Each row was made from one path, in order. Every step used is in the known rows, and no mark comes twice. Write each row's path.
Known rows
P/E/R/S/N: [-30  -3  11   4 -16   2   6  11  -2   5   9   0  -1  -2   5  -4  -6  -9
  -4 -14  31   1   5  -4 -28  -5   5 -20 -43 -16  15   2  10  -4   1 -11
  -1   1  22  -3  -4   3  -3  13 -14  36   6 -24 -19  12   8   4 -17   2
  -2   1]
K/E/N/S/F: [-10   1  10   9  -5  -6  -4  14   2  10  22   8   5  -6  -9   6  -3 -12
   1 -14  24   5   0  -6  -9  24   9  -9  -8 -11   8   3 -13  -9  -4   2
   4  -4  30  11   7  -5   2   5   6  20  -6  13  13   1  17  -3 -19  -4
  -2  19]
J/S/R: [-23 -19  11  13   0  -4 -12  -2  -8   8  -5  -5  12  -1   9   5   5   2
  -9  -6  21  -2   0  -4   7  -1  -4   1 -18 -14   0  -2   4  14  12  -3
  12   7   6 -12  -9  -8   1  12   9  38  -7  -9  -5  15   8  26  -8   2
 -11   1]
N/E: [ -3  -8  -5   4  11   3  -3   4  -4   9  -1   9  -5  -2   8  -3   0  -3
  -2  -1  17   1 -10 -13   4  11  -9  -9 -21  -5   7   5  -8   1  -2   7
  -7 -12   9  12  -4   5  -4  -9   5  -4   3  -4   6   1  -5   5   1  -2
  -8   0]
N/S: [ -4 -10   4   4   9  -2   2   3   4  11   7   7   8   3  -8   2  11 -12
   7  -7   8  -6  -4  -8   6   8  -1  -5 -12   4   8  -9  -5  -2   9   5
   2  -3   2   4  -4  -7  -9  -1   2   5  -8   7  11  -4   9   5  -7  12
   3  -3]
F/S/R/E: [-23  -8  -2  -1  -7   6  -3  14 -19  10  -8 -16   3  18  -5  -8  -1   7
  -2  -6  23  14  -7  -8 -13  -2  -3 -19 -34   0   4   1  -4   9   3   4
   6  -2  21 -10  -8   0   1  -2   2  37  -1 -15 -20   7  -2  14 -10   0
   8  -2]
J/E/N/S: [-11 -11  22   1   3  -2   4  15  -3   9  -4  12   2  -1  -9  -2   5 -12
   9 -16  20 -17  -7  -6  -4  20  -1 -11 -12 -11   9  -4  -1  -6   5  -6
   1 -11  30   8   3   0 -17   2   2  -2  -2   2  16  -1   5  12 -12   7
   6   4]
E/R: [ -6   0   3  -4 -10  -9  -8  -5  -3   5   2   1  -3   3   1   2   2   2
   7  -7  16   8  -6   5   8  -3  -4 -12  -7  -9   1   3   4   6  -4   5
   3  -1  24   8  -1   0   7   6  -9   5  -5  -7  10   2  -5   0  -2   3
  -6   7]
P/E/N/S: [ -8  -6  10   4  -5  -4   6  14   4   6   0  12   5  -1 -14   0   1 -19
  -3 -18  14  -7  -3 -12  -5  19   0 -13 -19  -2  16  -9   6   4  -3  -2
  -1 -11  29   3  10  -9 -15   3  -5  -4   1   5   7   4  13  -5 -13  15
   9   6]
E/R/S: [-12   0   1  -7 -18   1   2  -5  -3  10   1  -1  -3   1   3  -5  14  -7
  15 -11  24   3  -4   9 -20 -13  -4 -17 -32 -11   8   1   0  -6   8   2
  -2  -3  17  15  -3   5  -3   7 -13  14   3 -21   3  -3   0   4  -5   5
  -2   0]
S/R/E/P: [-11 -19  -5   2 -15   1  -4   8 -12  11  -4 -10  -7   9  11 -16  -9  -2
  13 -15  22  13   1  -1 -18  -4   4 -18 -35  -4   6   3  -4   3  -3   5
  20  -7  30 -15  -2  -7  12   1   3  19  -9  -8  -4   7 -13   3  -5  -3
  -3  -8]
R/E: [ -5   1  -2  -8   1  13   2   8 -11   2  -1  -6  -4   7  -7 -11  -5   3
   5  -4  14   1  -6  -8 -23  -5  -8 -11 -20   4   9   4  -5   3  -3  -1
   9  -6  16  -7  -3   0  -1  -7   4   5   3  -3  -9   6 -10   3  -3  -7
   7  -2]
K/E/R/S/N: [-28  -1   7   2 -14  -4   2   9  -2   9  23   4   2   0   7   1  -5  -8
   6 -10  38   0   0   1 -28  -4   4 -21 -42 -22  16   2   3 -10   2  -9
   9   4  21   3  -3   8  -1  18 -15  35  -3 -19 -18   9   8   6 -16  -1
  -2   8]
K/E/N: [ -2   8   2  -1 -12 -12   0  11   2  -1  13  15   0  -3  -5   3 -12  -5
   6  -8  20  -2  -6   1 -16  15   0 -13  -7 -14   9   1   0  -2 -12  -7
  10  -8  32   9  16   3  -6  13 -11 -12  -4   5  -3   7   3 -11  -7  -4
   5  24]
R/S: [ -8  -1  -1  -3  -9   9   8  -2  -2   6  -1  -2  -2  -2   2  -5  12  -8
   8  -7  13  -2   1   5 -25 -10  -2  -8 -27  -4   5  -1  -2 -11  11  -2
  -5  -1  -3   9  -1   5  -8   4  -6  10   6 -15  -3  -4   4   6  -3   3
   4  -7]
S/N/E: [-17 -10   2  12   9   4  -1  13  -6   7   5  11  -5  -4  12   0  -9  -4
  -4  -1  26  -1  -5 -20  -4  15   2 -12 -35 -12  12   7  -5  -5  -2  -5
  -4  -5  13   3  -9   8  -2  -1   4  16   2 -11  -8   9   0   6  -8  -6
 -11  -3]
K/E: [-1  1  0 -3  8 -9 -7  5  6  2 24  9  7  2  1 -1 -8 -1 -2 -2 14 -3 -2  5
 -8  3 -9 -8 -2 -8  6 -5 -4  3 -4  4 10 -7  6  5  8  2 -2  7 -4 -4 -6 10
 -3  4  6 -3 -3 -3  5 25]
F/S/R/E/K: [-14 -12   1  -9 -26   2  -5  15 -10  12 -25  -8  -6   7   4 -10  -2   2
   6   1  31  15 -14   0  -9   0   3 -22 -37  -9   8   4   1   9   1   1
  17   3  41  -3   1 -11   5 -10  -8  36 -10  -8 -15  -2   4  15  -6  -9
   8 -18]
S/R: [-15 -11  -1  10  -6  -4  -9  -1  -3   5  -1  -5   2   7  11   5  -2   3
  -9   1  12   6  -4  -3   9   2   1  -1 -18 -11   0   3  -3   7   1   0
   6  11   2  -7  -8  -4   9   7   6  22  -2 -13  -8   4   4   9  -1   1
  -5  -7]
E/N/S/R: [-19 -14   4  15 -11  -8  -5   6  -2  10   2   5   3   7   2   8   4 -10
   1  -9  23   2 -10  -9  10  17   5 -10 -32 -14   9  -1  -4   3   3  -2
   8   8  21  -1  -5  -8  -1  12   3  18  -7 -10   2   4  12   7 -10   9
   0  -5]
J/E/P: [ -3 -19  18  -3   0  -1  -3   9  -6   6 -11  -1  -6  -2  14 -15  -6  -2
  10 -18  12  -5   8  10 -11   0   1  -8  -2 -10  -4   2   5  -5   1   3
   7 -17  27  -4   3   1  -1  -3   0   0  -7   2  11   1 -14  13  -5  -4
  -4   3]
F/S/N/E/R: [-23  -8   4   4  -6 -10  -6  11 -12  15   0   6  -2   5   4   2   0  -2
   5 -10  36  14  -9 -10   7  10   1 -26 -34 -15   7   4   1   4  -2   4
  -5  -8  36  12  -7   9   2   3 -11  31  -5 -17  -1   7  -3   9 -13   3
 -10   8]

Which path is each row?
[-21 -15  10  14 -10  -7  -4  10   0   9   1   5   5   5   0   5  -2 -12
 -10 -14  23   1  -6 -13   5  18   1 -12 -33 -12  13  -3   2   9  -1  -1
   6   3  25  -5   0 -12  -3  11   1  19  -2  -9  -3   8  14   4 -11  12
   3  -1] | P/E/N/S/R
[-13   1   7   5 -10   5   0  14  -7  10   9   0  -1  -3 -14   1  -2  -9
   4 -15  24   7  -1 -12 -18  21   9 -10 -17  -4   9   8 -12  -8  -4  -1
   4  -3  35   5   1  -6   2  -3  10  25  -1   6  12   2  10   1 -18  -7
  -1   5] | R/E/N/S/F
[-13 -14   3   0 -17   4   0  14   1  13 -14  14 -14 -11  18  -7  -3 -13
   7   1  40   2 -13  -8 -13   8   6 -21 -50 -20  16   9  -2  -9   1  -7
   7  -1  35  12   0  -1  -2  -9  -9  25  -4 -13  -8  -3   7  11  -6 -12
  -5 -20] | R/S/N/E/K
[-22 -10   1  11   3  10   4  12  -7  11   4  10  -5  -5  13  -3  -1 -10
   2  -5  34  -2  -5 -17 -20   9  -1 -18 -51 -14  15   6  -7 -11   4  -5
  -6  -7  11   9 -10  11  -6   0   0  22   6 -20  -9   6   2   9  -8  -3
  -9  -7] | R/S/N/E
[-25  -1   5   7  -9  -3   7  21 -11   4   0  -5   7   5  -5   3  -4  -1
  -3  -3  11   9   8  -5  -6   7  18  -8 -16  -3  -1  -4   7  -4   4  -8
  -3   2   8 -10  -4   6  -2   7  -9  44  -6  -8 -24   6   9   9 -19   6
   3   2] | F/S/N
[ -9 -14   4   1 -13   0  -2  14   2  10 -15  14 -12  -9  17  -4  -9  -8
   3   4  33   3 -14 -11   0  14   7 -17 -37 -19  12   9   0  -3  -5  -6
  11   0  36   8   1  -4   3 -10  -6  19  -8  -5  -6  -1   4   8  -5 -14
  -6 -18] | S/N/E/K
[-12 -24  -1   4 -10   1  -3   8 -10  16   0  -6  -4  11   8 -14  -3  -8
  16 -18  26  10   1  -5 -14   2   2 -22 -40  -2  10  -2  -6   2   2   8
  21  -8  32 -13  -3 -11   7   0   5  20 -13  -3   2   6  -8   6  -9   3
  -1  -8] | N/S/R/E/P
[ -5  -4   4   6  -6  -5   7  10   0   7   1  14   3   0 -13   4   7 -17
  12 -12  14  -5  -7  -9   0  19   5 -10 -17  -2  12  -6  -3  -5   2  -3
   2  -4  24   7   5  -5 -12   5  -2  -3  -5   5  12  -2   9  -1 -10  10
   4   1] | E/N/S
[-18  -8  -2  -1  -4  10  -6   6 -12   5   0 -11  -2  13   2  -6  -7   7
  -2  -2  24   6 -10 -11 -15  -3  -7 -13 -34  -5   9   7  -8  10  -1  -1
  13   3  18 -12 -10  -4   5  -1   9  22   2 -15 -15  10  -6   9  -3  -8
   3  -7] | S/R/E
[-18   0  22  -2 -13   7  -6   3  -6  11   5  -9  -5  -8   6  -5   4  -2
   2 -16  31   6   3   8 -25  -1   0 -11 -16 -20   0  14  -6 -12   5   2
  -6  -4  27  16  -6   6   5   1   3  35   6 -15  13  -1   4  15 -14 -11
  -7   9] | J/E/R/S/F
[  3 -10  -3  -1  -6 -14  -4   6   3   8  16   7   0   0  10 -10 -10  -7
  13 -16  16   5   7  12 -13   2   2 -14  -8  -7   3  -5  -1  -3  -5   9
  17 -15  22  -1  13  -3   5   7  -7  -3 -16  13   5   3  -4  -7  -6   0
  -1  18] | K/E/P
[-13 -20  -2  11  -7  -6   2  19 -12  14  -6   4  -5   1  13 -10  -6 -10
  12 -16  25  15   7  -7  -7  13  13 -21 -35  -5   2   1   0  -6  -2   6
   0 -17  28  -1   0   4   3   0  -4  24 -10  -5  -3   3  -7   5 -14   3
  -9  -1] | F/S/N/E/P
[-18 -14   5  12  -8 -12  -8   9   2  13  14  10   8   7   3   9  -1 -10
  -1 -10  31  -1 -10  -6   5  19   1 -14 -33 -18  13  -4  -6   5   0   0
  14   5  24   1   0  -7  -2  14   2  17 -10  -5   1   5  14   5 -11   8
   1   8] | K/E/N/S/R
[ -6  -5   5   3   0 -11   2  13   4  11  17  19   8   1 -13   4   2 -17
  11 -13  23  -8  -8  -5  -5  20  -1 -16 -18  -7  16 -10  -6  -3  -2   0
   8  -8  27  11  10  -3 -13  10  -5  -6  -9  11   9   1  12  -4 -13   9
   7  16] | K/E/N/S
[-21 -10   1  11   5   1   2  21 -11  10  -4   5   0   2   5   0  -3  -4
  -3  -4  27   9  -3 -17  -2  16   5 -17 -34  -7   6   2  -3  -3   1  -1
 -10 -10  16   5  -7  10  -5  -4  -1  30   0 -11 -13   5   2  12 -13   2
  -6   1] | F/S/N/E
[-19  -8   4   6  -3  -8  -8   6  -8  11   7  10  -7   2  11   3  -5  -2
   5  -9  37   7 -11 -11   4   9  -2 -22 -34 -19  10   9  -1   2  -6   0
   1  -5  34   9  -9   5   5   3  -7  18  -2 -16   3   9  -5   5  -9  -2
 -14   5] | S/N/E/R
[ -9 -19  -2  12  -4  -3  -1  13  -6  11   0   9  -9  -3  18  -9 -10 -10
  11 -14  26   7   3  -9 -10  11  10 -17 -34  -9   7   4  -2  -8  -5   2
   6 -14  27  -3  -1   1   5  -1  -1  13  -9  -4   2   6  -9   1  -7  -2
 -13  -4] | S/N/E/P
[ -9 -11   1  -9 -24   6  -7   9  -4  11 -19  -2 -11   3  10 -10  -7   0
   6   3  31   9 -17  -3  -9   0   1 -17 -36 -13  11   8  -1   7  -2  -3
  23   6  40  -5   0 -12  10 -10  -3  25  -7  -8 -12   1   1   9  -2 -14
   5 -20] | S/R/E/K
[-12   4   5   3 -13  11   0   3  -4   7   8  -8  -2  -9   2  -1   5  -5
  -1  -8  15  10   8   3 -26   0   8  -3 -14  -8   1  10  -9 -15   5   1
  -7   1   6  10  -3   3   5   0   5  31   6  -8   3  -3  10   4 -11  -9
  -4   1] | R/S/F
[-15  -2   7  -8 -17   2   2   0   0   7   0  -3  -1  -1   0  -9   7  -9
   0 -19  25   2   1   6 -26 -12 -10 -21 -33 -11  13  -3   8   3   5   2
  -6  -9  22  10   2   1  -6   7 -16  14   9 -21  -2   3   5   1  -7   8
   3   6] | P/E/R/S
[-24 -15   6   2   1  10  -8   5 -17   9  -5 -11   7   7   0  -6   1   5
  -2  -8  30  -2  -5 -10 -17  -7 -11 -11 -34  -7   9   3  -1  14   9  -3
  18   0  22 -16 -10  -6  -1   4  11  35  -1 -11 -13  19  -3  24  -9  -5
  -3  -2] | J/S/R/E
